What can hang from each mark:
nosif: munefab zedig
vorokiv: mepin
munefab: nosif
mepin: vorokiv vudom
nuko: mepin
vudom: mepin mikul
zedig: nosif
poviluf: zedig
gemi: bune mikul
bune: gemi nitep
mikul: gemi vudom zedig

Known rows, with every way that one mark hangs from another:
vudom{mikul{gemi zedig}}: 9 -15 16 3 -26 25 -24 18 22 17 14 24 11 -24 -1 23 34 9 -31 26 -29 -1 10
 4 35 10 3 29 5 -21 -8 -28 2 7 0 -43 4 55 7
munefab{nosif}: 21 14 9 2 2 0 -6 -25 -4 -3 6 -13 5 7 -12 1 13 -7 -23 -8 -6 -17 -20 2 1
 -7 -24 6 21 13 -16 16 7 -4 1 13 -16 7 2
zedig{nosif}: -9 -17 6 -13 3 -9 -16 -17 -16 1 -26 -11 3 16 -2 -2 14 -2 -19 15 -2 -2
 -27 6 15 -10 1 11 8 -24 21 11 -1 19 2 4 14 -18 -8
bune{gemi{mikul{vudom{mepin}}} nitep}: -32 -2 -9 -15 27 2 -10 20 38 -11 1 20 -23 5 -16 50 -4 43 15 -35 -7 51 5
 -31 35 -9 13 51 12 2 -9 -35 -47 -6 22 -28 -21 -4 16
zedig{nosif{munefab}}: 8 -24 3 -13 -8 -2 -24 -25 -12 6 -24 -31 13 5 -9 -6 2 17 -36 7 21 -13 -40
 29 33 6 -8 41 18 -12 4 9 -6 6 24 3 6 -40 0
mepin{vorokiv vudom{mikul}}: -59 5 -37 27 -28 0 -27 -27 -3 15 22 -11 -31 23 -5 -18 11 43 2 38 -35 18
 -6 -16 10 5 3 46 5 -13 -21 -31 3 1 -29 -30 -8 1 -15
vudom{mikul{zedig}}: 15 -6 25 0 -15 12 -19 0 20 21 23 23 -1 5 -3 18 39 -3 -22 27 -6 -20 12
 -28 12 12 21 25 -2 -31 20 -15 -11 24 6 -22 -2 47 5
vudom{mikul{gemi}}: -15 -12 0 9 -10 24 -13 17 20 3 -7 13 11 -13 7 6 20 16 -19 9 -49 23 -11
 11 28 -11 -14 14 5 3 -31 -23 7 -7 -13 -51 9 22 2
gemi{mikul}: -5 -12 6 -12 0 24 5 5 -9 -15 -8 -10 -30 10 -12 -11 -3 -11 5 -6 13 9 -17
 -24 13 3 25 3 19 26 -1 -5 -2 5 0 -26 12 4 -6
bune{gemi{mikul{vudom zedig}} nitep}: 2 0 3 -24 14 -13 -31 20 26 1 11 11 -37 4 -19 47 13 1 16 -13 17 18 17 -36
 26 -5 17 51 8 -29 13 -20 -29 17 13 -41 -3 38 29
nuko{mepin{vorokiv vudom{mikul}}}: -50 -13 -44 49 6 3 -24 -8 -12 30 39 12 4 -5 7 7 -5 39 20 21 -34 15 10
 -32 -1 20 -5 34 15 -5 -21 -28 -11 -7 -28 -20 -10 -3 -19
vorokiv{mepin{vudom{mikul{gemi}}}}: -31 1 -3 22 -33 11 -15 11 5 28 -4 14 12 -21 22 -16 23 45 -1 9 -75 29 -5
 -4 28 29 5 42 9 7 -30 -27 40 -19 -12 -25 3 24 13
munefab{nosif{zedig}}: 41 22 22 7 2 4 -4 -26 -7 24 1 -18 7 -24 -20 32 21 -1 -43 -13 12 -25 -9
 23 -14 8 -18 16 29 11 3 10 -1 6 7 31 -17 24 14
gemi{bune}: -8 -4 40 2 13 5 -7 28 2 6 0 -1 14 7 6 2 3 22 8 16 -6 -18 24 13 15 -16
 -26 15 -14 7 6 -11 14 -13 12 9 20 16 2
poviluf{zedig{nosif{munefab}}}: -12 -3 6 -14 -1 17 -33 -15 0 -5 -25 -13 5 12 8 -3 -7 17 -35 -11 27 -2
 -48 35 19 5 12 35 22 -5 -4 36 -8 22 12 5 1 -39 1
gemi{bune{nitep} mikul}: -15 -9 36 4 18 34 -15 52 -13 1 -15 -7 -17 15 -9 -13 13 33 8 -16 8 7 11
 -10 28 -44 -9 23 4 17 -2 -40 -18 -5 1 -27 36 23 23
mikul{gemi{bune}}: -7 -14 27 5 5 15 -7 47 3 6 -14 1 25 -14 12 -1 10 23 2 16 -31 3 15 43 44
 -20 -41 20 -8 16 -23 -24 27 -21 3 -7 29 18 6
nosif{munefab zedig}: 41 -5 2 4 -12 14 -10 -10 -1 34 -5 -21 5 -35 -10 23 0 23 -42 -11 41 -18 3
 41 2 22 1 45 19 3 4 -8 -9 3 26 20 -13 -5 24
vorokiv{mepin{vudom{mikul{gemi zedig}}}}: -4 -1 11 11 -35 7 -25 20 10 35 14 25 10 -33 11 4 36 38 -9 28 -53 17 11
 -12 43 42 19 51 8 -13 -7 -34 39 -1 2 -17 -1 50 20
vorokiv{mepin}: -7 7 11 0 -1 15 14 6 -7 -4 10 11 17 -13 13 -9 -3 1 11 -18 -23 4 5 -1 1
 29 27 -7 2 11 16 0 26 -5 16 12 5 15 8
mikul{gemi vudom{mepin} zedig}: 3 -22 6 -17 -6 -6 -9 28 28 6 10 53 23 -42 -18 60 23 24 -14 9 -15 5 16 21
 71 29 -18 39 5 -16 -15 -54 14 -11 29 3 -33 32 12
mepin{vorokiv vudom}: -54 3 -46 17 -16 -12 -20 -21 -11 9 5 -17 -32 8 1 -20 -8 33 9 32 -6 16 0
 3 10 7 -5 30 1 -10 -19 -22 13 -10 -23 2 -12 -21 -14
nosif{zedig}: 24 6 7 1 0 3 0 -1 -7 29 0 -8 0 -30 0 29 16 10 -13 -2 19 -7 12 20 -15 11
 1 14 11 -4 16 -3 -11 13 6 14 2 20 14
nuko{mepin{vorokiv vudom}}: -46 -10 -53 39 15 -16 -14 -6 -27 30 27 -1 -2 -18 8 8 -21 33 25 11 -4 19
 23 -17 6 30 -17 18 11 0 -14 -18 11 -13 -27 10 -14 -20 -16
bune{gemi}: -4 7 -10 -2 13 -17 -8 -4 33 0 7 -11 -7 7 16 15 -20 6 7 -8 -8 23 13 -11
 -11 1 10 18 2 -6 4 19 -23 5 0 -6 -3 -11 -8
poviluf{zedig{nosif}}: -31 -1 12 -17 4 8 -25 -8 -1 -9 -25 11 -2 19 17 4 -1 0 -17 -4 1 10 -45 12
 5 -3 21 0 10 -15 9 31 -6 34 -4 5 6 -21 -12
nuko{mepin{vudom{mikul{zedig{nosif}}}}}: 9 -15 7 17 -7 -22 -45 -5 -24 57 8 17 22 1 0 38 26 26 -7 47 -6 -13 -10
 -43 14 29 0 51 20 -47 30 -7 -23 25 4 -6 2 17 -1
nuko{mepin{vorokiv vudom{mikul{gemi}}}}: -58 -24 -56 42 0 13 -24 12 -13 35 22 16 6 -26 15 11 5 44 9 16 -50 35 10
 0 27 14 -28 37 20 3 -47 -35 8 -18 -40 -39 -7 5 -14
nosif{munefab}: 16 -14 -9 -2 -8 4 -7 -6 6 2 -7 -17 2 -7 -1 -11 -11 13 -26 -12 27 -9 -3
 20 14 11 -1 31 12 1 -9 -2 1 -7 21 -6 -9 -18 10

Rows:
-24 -18 42 -23 19 9 2 34 5 -5 -11 26 -8 12 -21 32 7 44 20 4 -17 -8 8 -6
 57 4 -8 48 7 33 -15 -61 11 -20 54 4 5 19 -2 : gemi{bune mikul{vudom{mepin}}}
-67 -23 -46 -3 -2 8 1 11 15 -19 9 35 7 -36 -17 34 6 33 0 2 -37 33 1 42
 66 15 -29 32 -1 2 -44 -59 33 -32 1 -10 -28 7 -9 : mikul{gemi vudom{mepin{vorokiv}}}
8 -22 27 -11 -19 5 -34 -14 1 15 4 11 7 22 -9 19 42 1 -35 46 -8 -25 -27
 -16 21 4 17 35 3 -48 40 -9 -15 45 8 -24 15 33 -5 : vudom{mikul{zedig{nosif}}}
-12 -4 -13 15 -29 1 -24 8 12 24 -10 1 -3 -11 12 -1 21 42 -8 25 -50 28
 -10 0 30 -4 -19 41 19 -4 -47 -22 12 -11 -15 -43 -7 7 10 : mepin{vudom{mikul{gemi}}}
-44 -27 -25 -13 -10 7 -9 12 19 -11 33 44 9 -37 -25 53 19 25 -11 15 -19
 13 19 33 79 25 -11 47 -1 -25 -19 -74 29 -16 9 -3 -33 39 0 : mikul{gemi vudom{mepin{vorokiv}} zedig}
10 -4 5 -22 3 11 -22 -4 33 -1 9 -11 -32 11 -5 26 -2 -6 4 1 24 12 3 -43
 14 23 45 29 12 3 28 8 -28 25 18 -17 3 16 -11 : bune{gemi{mikul{zedig}}}
-20 -11 23 -3 18 -9 -16 68 -1 9 -1 25 12 -25 0 19 22 41 12 5 -32 5 30 48
 57 -43 -75 42 -11 -15 -43 -50 32 -25 -4 -28 9 38 48 : mikul{gemi{bune{nitep}} vudom}
-15 -8 22 20 11 12 -15 69 5 11 -14 9 20 -22 10 2 13 42 -3 -13 -24 23 26
 41 50 -46 -60 27 -7 -6 -27 -41 10 -20 -21 -22 30 28 37 : mikul{gemi{bune{nitep}}}
3 -5 9 -40 5 -19 -22 4 30 0 10 3 -42 7 -12 47 13 -9 20 14 11 -1 10 -33
 25 27 30 46 11 -9 11 2 -6 21 32 -23 -10 34 -4 : bune{gemi{mikul{vudom zedig}}}
-1 -24 57 -13 8 22 -27 47 -27 15 -18 -2 -15 22 -17 9 34 26 -17 22 25 -13
 -7 -11 52 -33 -4 48 7 -32 45 -36 -21 30 18 -12 49 36 25 : gemi{bune{nitep} mikul{zedig{nosif}}}
-64 -7 -30 -2 11 -7 2 -2 13 -17 24 26 -6 -10 -26 31 -6 30 13 7 -22 9 3
 15 41 16 -10 35 -7 -3 -18 -54 7 -17 7 8 -35 -1 -14 : mikul{vudom{mepin{vorokiv}}}
1 -15 38 9 7 8 -20 79 9 16 4 17 26 -20 2 21 23 35 -17 2 -1 4 43 28 59
 -26 -47 35 -12 -32 -1 -53 6 -6 -6 -13 28 55 47 : mikul{gemi{bune{nitep}} zedig}
-6 -20 51 -33 2 8 -4 36 12 4 12 39 -3 1 -28 55 23 31 8 22 6 -25 22 -11
 65 17 8 59 4 9 10 -64 11 -1 62 11 -2 49 2 : gemi{bune mikul{vudom{mepin} zedig}}
-30 -12 21 0 21 7 -8 78 22 3 -6 41 31 -29 -5 40 13 65 5 -16 -34 25 34 42
 80 -33 -68 49 -9 -12 -40 -73 11 -35 10 -11 -1 28 45 : mikul{gemi{bune{nitep}} vudom{mepin}}
1 -7 3 11 -38 1 -36 14 14 39 5 15 -5 -23 2 15 35 42 -23 43 -29 6 4 -10
 38 14 -7 54 13 -24 -24 -33 10 0 -10 -32 -9 36 14 : mepin{vudom{mikul{gemi zedig}}}
-30 -10 38 -8 26 16 -4 58 3 -7 -4 35 -11 3 -21 28 17 52 17 -13 -7 14 15
 -5 54 -26 -19 53 1 10 -15 -74 -13 -19 34 -16 8 24 31 : gemi{bune{nitep} mikul{vudom{mepin}}}
-39 -11 -21 -6 0 -10 -10 -2 16 -8 41 39 -5 -15 -32 52 15 23 -5 17 -1 -7
 23 4 53 34 5 47 -3 -29 8 -61 8 -3 21 15 -38 31 -7 : mikul{vudom{mepin{vorokiv}} zedig}
-40 -15 -34 25 -43 9 -39 3 9 29 21 6 -21 -18 -2 4 29 43 -20 55 -35 18 3
 1 44 16 -5 62 12 -32 -22 -53 20 3 -29 -40 -6 35 1 : mepin{vorokiv vudom{mikul{gemi zedig}}}
-4 -11 52 -16 13 2 -23 58 -11 10 9 18 -27 4 -28 30 33 20 20 13 14 -26 32
 -5 51 -24 -19 56 -2 -10 7 -58 4 8 24 -26 16 63 38 : gemi{bune{nitep} mikul{vudom zedig}}
-2 15 22 18 -36 -4 -26 6 2 36 24 28 7 -5 5 3 30 33 0 31 -37 -8 16 -36 12
 45 40 53 5 -18 18 -24 14 11 15 2 -4 48 14 : vorokiv{mepin{vudom{mikul{zedig}}}}
-4 -33 27 -44 -10 -2 -21 -4 -7 -4 -16 27 -13 8 -40 55 32 19 -16 23 11
 -11 -32 -18 60 31 27 50 16 -21 27 -44 -6 25 49 4 -11 18 -4 : gemi{mikul{vudom{mepin} zedig{nosif}}}
3 -29 23 -46 -9 -14 -29 -7 -22 1 -12 7 -33 15 -23 29 43 -11 -4 43 13 -32
 -34 -17 47 15 13 42 20 -20 23 -12 14 30 28 -17 9 27 -7 : gemi{mikul{vudom zedig{nosif}}}
13 -18 -4 28 -10 -2 -34 26 5 54 22 38 27 -36 16 35 20 33 -1 26 -27 13 20
 -23 31 31 -19 45 21 -18 -20 -31 -5 -2 -9 -23 -8 32 11 : nuko{mepin{vudom{mikul{gemi zedig}}}}
-31 -2 33 21 -20 13 -18 41 2 30 -3 13 22 -9 32 -14 18 63 15 29 -80 15 16
 13 44 9 -15 62 5 17 -30 -39 53 -22 5 -13 24 37 21 : vorokiv{mepin{vudom{mikul{gemi{bune}}}}}
-49 -34 -3 3 -16 30 -27 -20 13 -3 18 21 10 19 -22 31 31 31 -46 43 -16 1
 -23 -11 49 14 29 54 6 -49 38 -53 -26 34 13 -6 -3 18 -21 : vudom{mepin{vorokiv} mikul{zedig{nosif}}}
8 -12 6 -18 -15 -24 -12 23 12 6 15 33 1 -37 -10 38 28 0 -2 21 -11 -8 16
 29 51 17 -22 38 -4 -27 -13 -23 43 0 11 -16 -14 40 13 : mikul{gemi vudom zedig}
-6 1 -13 32 5 -10 -18 3 -7 48 13 17 11 0 12 21 3 36 19 12 -26 10 6 -38
 -8 20 -9 25 18 -3 -14 -8 -20 -5 -5 -16 -11 1 -2 : nuko{mepin{vudom{mikul}}}
3 -22 50 9 -15 21 -25 47 25 19 16 23 20 -9 6 17 40 26 -18 39 -35 -22 25
 17 51 -11 -24 46 -9 -12 -5 -41 16 2 15 -32 29 68 14 : vudom{mikul{gemi{bune} zedig}}
-18 -16 19 39 13 2 -28 48 -3 53 2 24 37 -17 29 15 10 58 22 26 -54 15 24
 1 34 -2 -53 46 18 10 -39 -36 13 -33 -4 -22 17 19 14 : nuko{mepin{vudom{mikul{gemi{bune}}}}}
-43 -28 -17 15 -20 48 -17 14 34 1 31 36 15 -26 -18 33 28 37 -40 20 -38
 25 7 6 69 24 11 49 6 -25 -9 -74 -8 2 -6 -24 -8 36 -11 : vudom{mepin{vorokiv} mikul{gemi zedig}}
-14 5 -8 -4 19 19 -17 13 24 -10 -9 -14 -35 13 -1 12 -11 16 10 -35 6 49 1
 -37 8 -22 19 23 14 1 4 -3 -47 6 -13 -42 11 -4 18 : bune{gemi{mikul} nitep}
4 -18 20 -34 -3 -40 -26 -7 -15 7 0 20 -2 10 -19 38 34 -7 -10 45 9 -36
 -15 5 38 14 -9 46 4 -51 30 -6 18 29 22 0 -3 27 6 : mikul{vudom zedig{nosif}}
-59 -12 -24 19 -1 36 -9 -14 24 -19 30 22 3 6 -18 10 13 37 -22 4 -33 21
 -5 -8 23 7 18 30 0 -7 -10 -59 -22 -2 -4 -11 -16 0 -18 : vudom{mepin{vorokiv} mikul}
-43 -17 -20 11 -32 -10 -50 -32 -8 28 6 -6 -24 27 -9 2 33 37 -26 80 -17
 -7 -25 -17 35 11 10 73 7 -58 12 -31 2 35 -11 -20 2 15 -15 : mepin{vorokiv vudom{mikul{zedig{nosif}}}}
-66 -30 -27 26 -9 49 -8 8 27 -14 17 21 10 -17 -4 16 11 50 -31 4 -53 43
 -2 18 54 1 0 31 10 -2 -37 -64 -8 -12 -11 -33 -10 9 -17 : vudom{mepin{vorokiv} mikul{gemi}}
-1 -16 46 22 -3 31 -29 70 19 21 9 28 25 -13 3 17 42 41 -20 13 -31 -3 32
 14 54 -36 -36 54 -8 -37 -6 -59 -4 0 -9 -43 28 72 42 : vudom{mikul{gemi{bune{nitep}} zedig}}
8 -6 14 -34 -9 -6 -13 5 -12 2 8 20 -35 -4 -25 29 31 -11 13 21 20 -24 -1
 -17 32 21 20 30 11 -4 9 -24 18 15 30 -21 -7 43 9 : gemi{mikul{vudom zedig}}
